Known rows, with every way that one mark hangs from another:
bosa{tanefub{dozigi{ralaz{fibis}}} vefal{kili siso}}: [ 33  46  10 -47   0 -75  -9  -5   3 -46  78  27  38 -17  60  10  81  12
  21  13  17   9  29   5]
todis{ralaz{fibis{nobek}}}: [-12 -34 -38  16   3   9  43 -25  16 -14   3 -95  29  23  -9   7 -36  -9
  12   3  -8   3  59  10]
todis{ralaz{fibis} siso}: [ -22  -67  -53  -11   10    3   15   18    1  -27  -22 -113    5   32
   -6    9  -24  -13  -10   -3   -2    0   18    6]
bosa{tanefub{dozigi{luve}} vefal}: [ 11  11 -22   4 -35   9 -18  40  21 -10  18 103   5  -6  34  -2  21  24
 -31   6  30   3  -4  23]
ralaz{fibis}: [  2 -34  -8  36 -28  18  31 -15   4  28 -11 -17   4  15  15   6  25   6
  34  21  12   4  25  12]
bima{dozigi{tanefub{bosa{vefal{kili}}}}}: [  1  19  27  22  21 -24   1  18 -23  -5 -31   5  11 -22   4   7 -24   1
  20 -18  57  -3   5 -17]
bosa{tanefub}: [  0  11 -19  37 -41  51   0  28  19 -54  30  83 -19  13  25 -11  17  22
 -13   1  34   6  -6  38]
bima{dozigi{luve ralaz{fibis{nobek}} tanefub{bosa}}}: [  -3  -24   11  -10   34  -13  -12  -11  -12   42  -64  -54   13   -6
  -23   -8 -113  -30  -22   -8  -27   -5  -36  -21]
dozigi{tanefub}: [-16 -11   7  38 -10  72   2   6  18 -18  -7  15 -32  20 -26 -14 -44  13
 -21  -1  27  -3 -14  10]
dozigi{luve ralaz tanefub{bosa{vefal{kili siso}}}}: [  1  61  32 -49  38 -13 -24  23  -5  -5  -3  21   0  -8 -11  -5 -52   3
 -36 -21 -40   2 -78 -10]
todis{ralaz{fibis{nobek}} siso}: [ -28  -80  -46  -21   25   -2   27   12    8  -29  -10 -116   33   29
   -6    6  -60  -16   -8   -7  -19   -3   37    7]
tanefub{bosa{vefal{siso}} dozigi{luve ralaz}}: [ 16 -28 -16   0 -14 -40 -28  48 -39  23  -3   1 -24 -12   0   9  25  -7
  -7  11 -33   2 -25   4]
vefal{kili}: [  5  -7 -17  31   1   7  21   2 -31  -5  21  40   7  -2  14  -5  30  27
  26   5  36   4  45   0]
tanefub{bosa}: [-10 -37  -3  54 -27  26  18  38 -26  -6 -21  18 -34   6  -5   4  27  11
  35   1   7  -1  -1  23]
tanefub{bosa dozigi}: [ -1 -75 -15  54 -30  -4   8  37 -50  -3 -22   2 -50  -1  -8   6  52   7
  52  15  25  -6  32  16]
dozigi{luve ralaz{fibis} tanefub{bosa{vefal{kili}}}}: [ -5  60  50 -65  45 -17   2 -29  17  31 -33   0  19  -4  -9   2 -42  -4
  -3 -15 -40  -2 -54 -20]
dozigi{ralaz}: [ -3 -35 -39  48 -33  54  -4 -16  -7 -12  31   1 -38  18 -17  -9   9  -5
 -20  15  -2   7  17   7]
luve{dozigi{ralaz tanefub{bosa{vefal{kili}}}}}: [-12  71  26   1  16  11  -1 -58  28  -6   5 -32   4 -10 -25   0  44 -13
  -2 -25  26  -2  10 -37]
bosa{tanefub{dozigi} vefal{kili}}: [ 16  36  -1  -8 -15 -24   1  13   6 -46  58  98  23 -18  50   6  75  32
  21   3  62   3  52  13]
bosa{tanefub{dozigi}}: [  8 -29 -27  34 -41  23 -11  28  -2 -50  27  65 -29   6  19 -10  41  20
   1  14  49   1  26  27]
fibis{nobek ralaz}: [-10  -5 -40  17   7  40  23 -14  -7  -8  55 -22  16  11  -4 -16 -47   0
 -25  14  -9  -3  78  17]
luve{dozigi{tanefub{bosa{vefal}}}}: [-19  45  24  35 -12  40   6 -16  39  12 -25 -24  -3  -3 -22   5  40  -4
   0 -20  42  -5  -3 -16]

Rows:
[  0  41  41 -46  23 -10 -13   4  18  25 -31 -29   1   6 -11   5 -57 -14
 -26  -6 -59   1 -93   0] -> dozigi{luve ralaz{fibis} tanefub{bosa{vefal{siso}}}}
[-15  10   8   9  10  42   9 -93  51  23   2 -96  22  12 -33 -10 -11 -28
 -14  -6   3  -3  30 -32] -> luve{dozigi{ralaz{fibis{nobek}} tanefub}}
[-10  54  61 -42  30 -18  20 -49  19  -6   3 -26   7  -1  -9  11   1  -6
  32 -12 -16  -2 -14 -15] -> dozigi{ralaz{fibis} tanefub{bosa{vefal{kili}}}}
[ 19 -18  10   7   0 -74   8  52 -57  -6  12  12   5 -26  27  19  86  18
  68   7  22  -1  35   6] -> tanefub{bosa{vefal{kili siso}} dozigi}
[-19  43  39  -9  12  13  18 -76  54  27 -10 -80  28   0 -24   8  12 -28
   8 -17 -10  -5  14 -26] -> luve{dozigi{ralaz{fibis{nobek}} tanefub{bosa{vefal}}}}
[ 11 -23 -37  19 -28  23 -24  42  -2 -20   2  86 -20   4  19 -15   5  21
 -27  11  28   1  -9  22] -> bosa{tanefub{dozigi{luve}}}
[ 34  43  -9 -38  -1 -53 -23  59 -10 -26  42  98  40 -24  61   1  39  34
 -13   3  28   7  -9  11] -> bosa{tanefub{dozigi{luve}} vefal{kili siso}}
[ 10 -59 -14  -1  -6 -29  -7   0 -42  45 -42 -31 -34   0 -16   3  19 -13
  27  21 -34  -4  -6  -5] -> tanefub{bosa dozigi{luve ralaz{fibis}}}
[  0 -34 -24  -9   0  20  10 -33   4  53  -4 -16  23  12  -4 -10 -66 -11
 -23  12 -58   4  -3   0] -> dozigi{luve ralaz{fibis{nobek}}}
[-11  50  38 -27  31   7   0  34   4  16 -41  61  10 -10  -9  -2 -52  20
  -9 -23  -2  -5 -57  -5] -> dozigi{luve tanefub{bosa{vefal{kili}}}}
[ -2 -38   2  17  19   9  -2 -45   2  13 -16 -70  15   4 -16 -10 -86 -30
 -14   3   8  -2  21 -21] -> bima{dozigi{ralaz{fibis{nobek}} tanefub}}
[ 24  44   0 -58   7 -49 -12 -22  12  -6  41  66  37 -17  45   2  42  12
  -1   8  10   5  16  -6] -> bosa{tanefub{dozigi{luve ralaz{fibis}}} vefal{kili}}
[-17  46  16  22  -7  40  -8 -46  42  -2  -6 -43 -18   3 -37   1  31 -23
 -21 -20  17  -2  -5 -24] -> luve{dozigi{ralaz tanefub{bosa{vefal}}}}
[-15  30  52 -17   5  14  13 -39  35  -4 -12 -34 -18  11 -18  11 -13 -17
  13  -7 -23  -2 -33  -2] -> dozigi{ralaz{fibis} tanefub{bosa{vefal}}}
[ 10  34  20   7  -1 -44  20  53 -32 -14  20  34  19 -19  34  18  60  20
  49  -6   7   5   1  15] -> tanefub{bosa{vefal{kili siso}}}
[ 10  10  -6 -38 -14 -14  -7 -15  36   4  34  55  35  -4  35   2  -8   1
 -22   9 -17   3  14  11] -> bosa{tanefub{dozigi{luve ralaz{fibis{nobek}}}} vefal}
[  4 -66 -32  22 -14  -3 -21  20 -49  23 -29   3 -55   0 -25  -6   8  -8
   0  13 -23  -4 -10  -2] -> tanefub{bosa dozigi{luve ralaz}}
[-22 -10  46 -17  22  21  22 -39  18 -10 -15 -49  -9  15 -30  -4 -59 -19
  18  -8 -42  -6 -16   3] -> dozigi{ralaz{fibis{nobek}} tanefub{bosa}}
[ 34  51 -15 -47   5 -54 -36  33  -9 -36  64  79  26 -20  47  -2  33  20
 -29   5   7   9  -8   5] -> bosa{tanefub{dozigi{luve ralaz}} vefal{kili siso}}
[-19  15  27   4  14  24  14 -72  36  18 -22 -95   9   6 -37  -5  -3 -30
  10 -15 -10  -6  10 -27] -> luve{dozigi{ralaz{fibis{nobek}} tanefub{bosa}}}
[ 24   0  -7 -27  12 -74 -21  38 -55  17  11  17  -1 -25  12   9  37   4
  14   6 -23   2  -7  -8] -> tanefub{bosa{vefal{kili siso}} dozigi{luve ralaz}}
[  5 -34 -20   9 -18 -17 -18  21 -27  30 -16  21 -31  -9 -11   7  22  -6
   1   9 -22  -1  -2  -1] -> tanefub{bosa{vefal} dozigi{luve ralaz}}
[ 11 -73 -57  29 -22  22 -28   3 -30  31  -5   1 -38   7 -21 -14  -6  -4
 -34  23  -7   0  12  -6] -> tanefub{dozigi{luve ralaz}}
[-17   0  19   9  11  51  -7  44   1  15 -65  31 -33   9 -32 -13 -78  13
 -29 -14 -14  -6 -79   8] -> dozigi{luve tanefub{bosa}}
